Known rows, with every step that occurs:
g-j-a: [ 0.00 -1.89 -0.44  1.64  0.06 -0.16  1.41  1.78 -2.21  1.32  0.11 -2.11
 -0.89 -2.73  0.50 -1.15 -0.07  0.48 -3.21  0.83  1.31  1.24  1.35]
j-a-z-n-e-g-p: [ 1.21 -0.37  3.45 -2.37 -5.66 -1.96 -1.85  1.70 -3.52 -2.88 -0.77 -5.04
 -1.73 -0.40  2.98  3.08  0.75 -4.19  0.35 -2.05  0.47 -0.73  2.32]
g-p-a-e-n-z: [ 3.28 -2.61  2.22 -0.38 -3.31 -1.15 -0.49 -0.82 -2.11 -1.29 -1.59  1.72
 -0.14 -3.11 -0.62 -0.01  0.59  1.73 -2.05 -3.36  2.51 -0.42 -1.44]
j-n-e-g-p: [-0.86  0.25  2.65 -2.73 -3.75 -1.88  0.92  1.11 -2.11 -3.77 -0.97 -3.49
  0.69  0.47  0.34  1.57  0.22  0.06  0.56 -3.12 -2.30  2.40  3.54]
g-p-a-z-n: [ 3.04 -1.87  4.04 -0.46 -5.16 -2.13 -3.87  0.56 -4.39 -2.55 -0.15  0.60
  0.48 -0.15  3.51  1.99  3.17 -3.27  2.14  0.95  3.88 -1.53 -0.82]
g-p-a-j-n: [-2.09 -3.51  1.95  1.30 -2.76 -1.97  0.71  1.56 -3.42 -3.47  0.24  0.12
  2.06 -1.80  1.43 -0.80 -0.20  0.69  0.83 -1.11  1.14  1.81  1.57]
e-g-z-n: [ 2.38 -0.56 -0.52 -4.90 -4.57 -0.70 -2.49  1.90 -2.18 -0.87 -0.32 -0.71
  2.29  1.16  1.45  3.99  0.27 -3.11 -0.08  1.28 -1.43 -0.88  0.73]
n-j-g-p-a-z: [ 0.24 -0.30  7.48  3.47 -2.99 -1.39 -2.48  0.54 -2.89 -2.16 -1.16 -2.09
 -1.63 -1.88  2.31  0.32  0.38  0.12 -0.34 -0.91  2.49 -0.66 -0.11]
a-j-g-z-n-e: [-0.21 -1.06  0.89 -2.32 -4.04 -0.30 -0.32 -0.25 -1.08 -4.62 -1.66 -2.83
  1.28 -2.27  0.25  3.01 -1.75 -2.75 -1.55  0.30 -0.41  1.69  2.85]
e-g-j-a-z-n-p: [ 1.69  0.97  4.63 -1.84 -6.02 -2.27 -2.87 -0.68 -4.31 -3.20 -0.76 -2.91
 -2.01 -1.90  1.99  2.90 -1.21 -5.18 -2.42  1.67  2.47 -2.79 -0.72]
g-p-a-e: [ 2.55 -1.74  2.67  1.57 -1.30 -1.89 -0.60 -0.21 -3.49 -2.97 -0.56  0.73
 -0.17 -3.22  2.06  2.00  2.05  0.82  0.07 -1.29  3.13  3.24  0.18]
z-n-j-g-p-a: [ 0.21 -2.28  4.50  0.44 -7.16 -2.18 -1.29 -0.23 -4.56 -1.73 -0.22 -2.25
 -0.16 -1.17  2.70  2.11  0.83  1.20  1.01 -0.32  1.65  3.04  0.27]
j-a-z-n-e-g: [ 0.45  0.07  2.99 -3.88 -2.22  0.05 -1.52  0.42 -1.13 -1.87 -1.16 -3.68
 -2.40 -0.73  1.19  1.73 -0.74 -4.81 -2.29  0.73  1.30 -2.50  3.47]
n-e-g-j-a: [-0.69 -1.09  1.71 -0.76  0.42  0.41  1.64  1.74 -1.26  0.53 -1.56 -4.54
 -1.04 -2.09 -0.57 -0.88 -0.85 -0.24 -5.45  0.29  0.30  1.85  3.79]
a-z-n: [ 2.18  0.26  1.71 -1.53 -2.65 -1.22 -2.73 -0.86 -1.92 -2.24  0.71  0.59
 -0.57 -0.74  1.70  2.07  1.08 -4.61  0.78  1.73  2.09 -4.64 -1.49]
p-g-z: [ 1.02 -2.13 -1.48  1.82 -0.21  2.44 -0.52  3.18 -0.68 -1.19 -1.29  0.48
  2.50  0.58  3.15  0.50 -0.69 -0.46 -0.49 -0.78 -1.58  1.60  0.76]
p-g: [-0.42 -1.82 -0.67  2.29  0.32  1.96  1.04  1.10 -0.04 -1.14 -0.45 -0.06
  1.44  0.42  3.24 -0.20 -1.46 -0.35 -0.05 -0.53 -0.66  0.22 -0.45]
j-n-p-a-z: [ 0.46  0.17  6.23  0.99 -1.99 -0.32 -3.18 -0.96 -2.37 -4.37 -1.63  2.25
 -1.65 -1.19  1.03 -1.15  0.27 -1.27  0.09  1.38  4.49 -0.84  1.91]
j-g-p-a: [ 1.06 -1.87  4.14  0.60 -4.81 -1.35 -0.86  1.66 -3.23 -1.89 -1.52 -1.32
  2.22 -0.42  3.00  1.47  0.38  2.52  2.63 -0.12  2.03  4.24  1.52]
p-g-j-a: [-0.36 -3.35 -0.87  3.41  0.30  1.39  2.20  2.67 -2.31  0.39 -0.17 -2.14
  0.23 -2.36  3.08 -1.51 -1.09  0.18 -3.33  0.40  0.82  1.44  0.96]
g-z-n: [ 2.46 -1.23 -1.68 -2.67 -4.16 -0.43 -2.23  0.96 -2.30 -1.23  0.24  0.64
  1.51  0.19  1.40  2.89  1.40 -2.44  0.69  1.00 -0.23  0.19  0.40]
p-a: [ 0.45 -2.36  2.24  0.65  0.09  0.80 -1.09  0.57 -0.96  0.68 -1.36  1.56
  0.70  0.35  0.61 -1.61  1.37  1.39 -0.44  1.55  3.09  2.16  1.52]
e-n-p-a: [ 0.14 -2.14  3.89 -1.51 -2.31 -0.23 -1.17 -1.24 -2.46 -0.32 -3.52  1.67
 -0.92  0.71  0.22 -1.66 -0.23  0.26 -0.81  0.04  4.04  2.38  0.72]

Rows:
[ 2.06 -1.29  1.40 -0.26 -2.62 -1.43 -1.58  0.68 -3.69 -1.16  0.89 -1.14
 -1.33 -2.96  2.18  1.07  1.12 -4.10 -1.80  2.38  3.20 -3.49 -0.47]  g-j-a-z-n
[-1.82 -1.93 -0.81  0.45 -3.43 -0.31 -0.25 -0.65 -2.40  1.35  2.01 -2.76
 -5.37 -2.24  1.10 -0.03 -0.55 -1.57 -2.42 -0.53  0.49 -0.62  0.61]  z-n-j-a
[ 0.69 -0.16  2.81 -2.94 -1.40 -1.22  0.90 -0.52 -1.63 -1.38 -1.69 -3.27
  1.78 -0.73 -1.46  1.37  0.80 -1.80 -5.12  1.62 -0.46  0.36  1.28]  z-n-e-g-j
[ 1.50 -1.02 -0.25  1.71  1.48 -1.21  1.88 -0.07 -2.86 -1.44  0.67 -1.08
 -2.24 -6.42  0.45  1.00 -0.23 -0.11 -4.19  0.41  2.42  0.99  0.73]  g-j-a-e
[ 0.71 -0.42  0.88  0.93 -2.61 -0.12  0.82 -0.76 -0.26 -2.12  0.73  1.22
  1.57 -2.95 -3.12 -1.51 -0.17  2.88 -3.65 -0.27 -0.71 -1.60  0.27]  g-j-n-z
[ 1.92 -1.37  2.15  0.82  1.53 -0.22 -0.36 -1.17 -1.50 -2.01 -0.72  2.08
 -0.68 -3.55  0.62  0.69  0.97  0.70 -1.66  0.89  3.95  1.80  0.95]  p-a-e
[-1.87 -3.07  3.69  0.19 -1.66 -0.89 -0.40 -0.80 -2.18 -1.22 -3.06  0.15
  0.02 -0.99  0.17 -1.63 -2.24 -1.54 -2.32 -0.59  3.37  0.71 -0.93]  e-n-p-a-j
[ 0.01 -1.11 -0.07  1.03 -3.59  1.52 -0.69  1.36 -2.14 -4.80 -1.36  1.08
  1.31 -0.02  2.95  0.98 -1.94 -0.46  0.46 -1.31 -1.50  2.67  2.08]  j-n-p-g-z
[ 0.60 -2.79 -1.76  2.13 -1.79  0.66  0.05  0.11 -3.34 -2.36  1.32 -1.41
 -4.19 -5.40  3.59  2.52 -1.42 -2.33 -3.67 -1.62  0.40  0.44  0.76]  p-g-z-n-j-a-e
[ 2.58  0.45  0.88 -3.62 -7.10 -1.62 -2.88 -0.52 -4.25 -4.31 -0.55 -1.57
 -2.37 -2.87  2.36  5.71 -1.81 -4.20 -0.97 -0.10  0.98  0.99  1.29]  j-a-e-g-z-n-p
[ 0.74 -1.13  3.39 -1.56  0.91 -1.70  1.62  0.25 -3.25 -3.25 -0.58  0.89
  2.19 -3.85 -0.76  0.50  0.19  1.45 -4.16  2.04  1.68  1.03  2.82]  p-a-e-g-j-n
[ 1.95  0.96  1.81 -4.12 -7.52 -1.34 -3.47 -0.38 -2.94 -3.20 -1.30 -1.07
  0.43  1.03  1.30  4.61 -0.99 -3.69  0.13  0.35 -0.69  0.49  0.09]  e-g-z-n-p
[ 1.33 -0.73 -0.43 -2.81  2.17 -1.42  1.91 -1.53 -1.58 -0.89 -0.93  1.41
 -1.36 -2.98 -0.26  0.63 -0.93 -1.00 -1.85 -1.34  1.74 -1.11 -0.79]  a-e-n
[ 1.95 -1.63  4.88 -0.51 -3.91 -1.13 -2.69 -0.72 -3.07 -3.81 -1.68 -0.96
 -0.93 -0.50  1.82  0.83  3.50 -2.97 -0.01 -0.16  3.58  0.87  2.03]  g-p-a-z-n-e
[ 2.02  0.39  0.70 -2.17 -7.25 -1.20 -3.23 -1.24 -2.98 -3.49 -0.74  0.23
 -0.50  0.13  1.22  3.60  0.00 -3.11  0.82  0.27  0.36  1.51 -0.33]  g-z-n-p
[ 0.29 -0.60  0.46 -2.50 -2.32 -0.01 -0.09 -2.23 -0.52 -2.38 -0.66 -1.09
 -1.05 -0.31 -0.50  0.98  1.32 -2.10 -1.08  0.42  0.78  1.25  2.24]  z-n-e
[ 2.06 -2.76 -2.19 -0.94 -3.85  1.06 -1.37  1.87 -2.38 -2.12 -0.05  0.79
  2.55  0.51  3.97  2.63  0.30 -2.76  0.58  0.57 -0.78  0.35 -0.08]  p-g-z-n
[-0.55 -0.62  0.47 -0.12  0.17 -1.28  2.28  0.11 -2.15 -2.18  0.68  0.65
  1.77 -2.28 -1.30 -1.08  0.47  1.67 -2.03  1.14 -0.11  0.72  1.56]  g-j-n
[-0.78  0.90  2.59 -2.83  0.46  0.67  0.37  0.02  1.25 -0.99 -2.18 -3.05
 -0.11  0.83 -1.29  0.53 -1.00 -0.95 -2.73 -0.59 -1.25  0.57  3.12]  n-e-g
[-2.76 -3.03  3.03  1.05 -1.85 -0.86  1.36  0.24 -2.12 -4.65 -1.42 -1.38
  0.47 -1.90 -0.14 -1.52  0.36  0.57 -0.94 -2.15  1.04  3.94  4.27]  g-p-a-j-n-e
